What can hang from each mark:
J_346: J_18 J_270
J_912: J_311
J_78: J_394
J_311: J_270 J_394 J_756 J_912
J_270: J_311 J_346
J_394: J_78 J_311

Every row comes from one small tree of marks. The marks that hang from a mark follow it in brackets, in the order of their numbers. Every link used is in the known rows. Which tree was each row made from?
Known rows:
J_394[J_78 J_311[J_270 J_756 J_912]]: [  1.1  10.5 -12.1 -32.4 -11.8   6.1  33.1   4.9  23.4 -19.5  17.6  29.5
  17.5 -48.1 -33.0 -21.7 -41.1 -16.0]
J_270[J_311[J_756] J_346]: [-15.0  -6.4 -22.5 -13.9   7.6  -6.3  35.7   1.7   3.5 -19.4  29.1   7.6
  -7.4 -30.8 -32.2 -11.3 -31.6  14.2]
J_346[J_18 J_270[J_311]]: [ 23.2  -8.1  -1.8  -7.4  -5.7  -1.9   9.7  -0.2 -29.3 -13.3  34.1  -5.2
  -2.6  18.4 -25.8   9.9 -30.0  10.3]
J_346[J_18]: [  8.4  -4.2  11.8  -2.3  -2.1   5.0  -3.9   2.6 -10.3  -1.1   7.7   4.3
  12.9  20.0  -3.6  11.9  -4.4   1.8]
J_78[J_394[J_311[J_756 J_912]]]: [ 11.7  -2.6 -12.7 -21.4 -22.3  16.1  37.5   2.3  26.9  -2.2  23.1   4.0
  25.7 -26.8 -25.5  -3.8 -32.7  -8.0]
J_311[J_270 J_756 J_912]: [  1.8   5.9  -1.4  -9.4  14.1  -6.9  33.2  20.1  28.5  -6.2   0.6   8.8
   2.7 -42.1 -19.7 -11.8 -39.7 -13.4]
J_311[J_270[J_346] J_394 J_756 J_912]: [  4.9   2.7 -26.1  -8.2  -1.7 -18.5  52.8  11.7  33.8 -20.9  -4.6  21.3
  -0.4 -62.4 -29.0 -22.4 -38.5 -13.5]
J_78[J_394]: [  7.5  -1.0 -12.8  -2.5 -17.5  -1.7  15.0  -0.4  14.1   3.0  10.8  -3.9
   2.8  -2.4  -3.1   1.4  -4.0  -6.5]
J_394[J_78 J_311[J_912]]: [  2.7   3.6  -7.8 -26.5 -14.1  21.6  15.6  -5.6   5.4 -17.6  19.0  24.9
  22.6 -23.9 -24.0 -20.5 -25.4  -8.7]
J_912[J_311[J_270]]: [-17.6 -11.6 -12.3   4.6   3.9 -17.8  15.6  10.2  21.0  -9.5   6.9  -2.4
  -3.5 -14.7 -17.8  -8.8 -19.6 -10.1]
J_912[J_311[J_270 J_394[J_78] J_756]]: [-13.8   3.1 -23.9  -5.5 -12.6 -19.5  26.8  11.9  35.0 -23.3   6.8   9.4
   6.7 -45.1 -22.3 -21.1 -27.0 -23.1]
J_346[J_18 J_270[J_311[J_394 J_756]]]: [ 27.0  -1.4  -8.4 -12.3 -15.0  -3.5  20.0   1.9 -17.4 -19.6  30.8  -2.1
   4.0  -1.8 -29.2   6.7 -36.7   4.8]
J_311[J_270[J_346] J_756 J_912]: [ -2.7  -0.7 -16.3  -6.3  15.9 -13.9  46.3  17.1  26.4 -11.7   3.7  16.0
  -2.1 -47.6 -28.2 -17.5 -40.5  -7.1]
J_912[J_311]: [-17.3 -12.1  -8.1   5.5   4.2  -0.9   6.6   6.6  11.2  -8.0  10.1  -8.5
   8.8  -4.3 -12.1  -8.1 -13.8  -5.3]
J_270[J_311 J_346]: [-13.8 -11.4 -22.8 -10.2   6.0  -7.7  26.7  -5.8  -5.3 -18.1  27.3   8.5
 -14.0 -17.7 -27.4 -12.0 -21.1  16.8]
J_346[J_18 J_270]: [ 30.3  -5.0   2.8   3.0  -9.6  -2.5   1.2   0.8 -26.0  -3.8  15.8  -3.0
   4.1  27.1 -12.9  14.1 -13.0   3.5]
J_311[J_270 J_912]: [  2.8  -2.0  -1.8  -3.6  12.0  -7.9  22.3  10.7  16.9  -5.4  -2.9   9.6
  -5.2 -23.7 -14.6 -12.9 -27.2 -10.5]
J_311[J_394 J_756]: [  6.2  10.6  -9.9  -7.3 -15.7  -3.1  17.3   3.6  18.6 -10.3  -5.4   3.4
  10.7 -32.6  -5.5  -4.4 -10.8  -8.8]
J_78[J_394[J_311[J_270 J_756 J_912]]]: [ 10.7  -1.4 -17.4 -23.1 -22.1   3.0  45.2   4.2  34.0  -4.1  19.7   9.4
  15.4 -35.5 -30.2  -4.7 -37.7 -11.5]

Write each row's tree:
[  3.0  -3.1  -8.7  -8.3  13.5 -10.5  43.9  18.5  20.0 -11.7   8.7  19.8
   6.1 -35.1 -31.8  -9.0 -42.7  -5.6]
J_311[J_270[J_346[J_18]] J_756 J_912]
[ -1.8   2.7 -10.6 -19.7   0.6   9.1  32.1   7.0  15.3 -22.7  19.9   2.4
   7.8 -46.0 -26.2 -18.0 -45.7  -3.0]
J_270[J_311[J_394 J_756 J_912]]
[  9.9  -9.5 -27.0 -17.7 -21.9  -2.7  46.3  -2.5  25.8  -6.2  20.0  15.6
   7.2 -27.0 -32.5  -9.4 -30.3  -5.3]
J_78[J_394[J_311[J_270[J_346] J_912]]]
[-13.1  -2.9 -20.0  -2.1  -8.0 -21.2  29.3  13.1  36.2 -17.1   2.7   0.9
   4.9 -40.5 -22.0 -12.7 -28.2 -17.7]
J_912[J_311[J_270 J_394 J_756]]
[ 20.4  -4.3 -17.9  -7.2  -6.8  -1.6  23.7  -2.0 -10.6 -20.5  23.0  -4.2
  -7.9 -17.4 -26.7 -12.8 -37.3   0.7]
J_346[J_270[J_311[J_394 J_912]]]
[ -3.9   8.8 -15.4 -23.8  -2.6  10.1  30.4   5.6  14.4 -28.8  24.5  11.3
   8.0 -49.4 -25.7 -26.5 -44.8  -9.0]
J_270[J_311[J_394[J_78] J_756 J_912]]
[  6.3  17.0 -17.1 -16.0  -8.2 -10.4  36.8  12.9  34.4 -24.1  -2.7  23.9
   6.3 -62.0 -20.3 -27.8 -36.8 -27.2]
J_311[J_270 J_394[J_78] J_756 J_912]
[ -8.3  -8.9 -13.3 -15.8   5.8  -2.1  31.8   3.7  -5.0 -19.2  34.9  10.9
   2.8 -16.0 -34.7  -1.7 -34.7  16.1]
J_270[J_311[J_756] J_346[J_18]]
[ -1.2  11.8  -9.8 -29.6 -21.6  12.5  16.0  -4.1  10.2 -15.4  19.6  22.0
  22.2 -29.0 -22.4 -11.4 -19.8  -6.9]
J_394[J_78 J_311[J_756]]
[  2.3   6.5 -28.8  -6.7 -13.7 -31.6  42.1   4.6  28.7 -16.4  -6.2  19.3
  -9.2 -50.7 -21.3 -12.5 -18.4  -7.7]
J_311[J_270[J_346] J_394 J_756]
[ -0.9  -0.2 -23.1 -26.4 -12.2   0.0  36.1  -5.1  12.9 -22.3  17.9  37.7
   7.0 -38.5 -36.6 -26.7 -31.2  -7.9]
J_394[J_78 J_311[J_270[J_346] J_912]]
[-16.2 -18.8 -17.1   4.9   4.5 -21.1  24.2   8.6  14.0 -13.6  13.5   5.8
  -0.7  -9.0 -26.9  -6.4 -22.5  -3.2]
J_912[J_311[J_270[J_346[J_18]]]]
[ -4.6   5.6 -17.8 -18.2 -13.5  -1.0  13.5  -7.8   1.5 -25.5  19.6  10.3
  -5.2 -26.3 -15.3 -18.3 -18.6  -2.5]
J_270[J_311[J_394[J_78]]]
[ -3.2  -6.4 -21.4 -17.1  -8.1  -5.2  37.7  -1.2   0.0 -26.1  28.3  14.5
   5.0 -27.3 -34.0  -6.2 -33.4  11.7]
J_270[J_311[J_394 J_756] J_346[J_18]]
[ -1.6  -2.9 -11.5 -16.2  -0.4   8.7  23.7  -0.4   6.1 -21.9  17.4   4.3
   0.6 -31.6 -21.2 -18.1 -35.1  -1.2]
J_270[J_311[J_394 J_912]]
[  6.4 -12.0 -11.5 -21.0  -7.2   1.1  36.8  -1.6   9.0 -12.1  15.3  26.5
  12.2 -22.5 -38.7  -7.2 -34.6   2.3]
J_394[J_311[J_270[J_346[J_18]] J_912]]
[ 12.3  -6.5 -17.8 -19.6 -23.2   1.0  37.2  -0.8  27.0  -3.6  18.0  10.7
  10.5 -24.0 -26.7  -6.0 -29.6 -10.1]
J_78[J_394[J_311[J_270 J_912]]]
[ 15.0  -2.0 -10.9 -10.0   5.4   1.7  27.4   7.3  -7.8 -16.5  30.3  -8.6
  -4.4 -19.0 -30.7  -9.0 -46.6   2.7]
J_346[J_270[J_311[J_756 J_912]]]
[ -1.2  12.5 -13.5 -30.5 -21.1  -4.9  25.9  -0.9  20.4 -15.9  16.4  27.5
   9.6 -38.9 -28.0 -12.9 -25.3 -11.4]
J_394[J_78 J_311[J_270 J_756]]
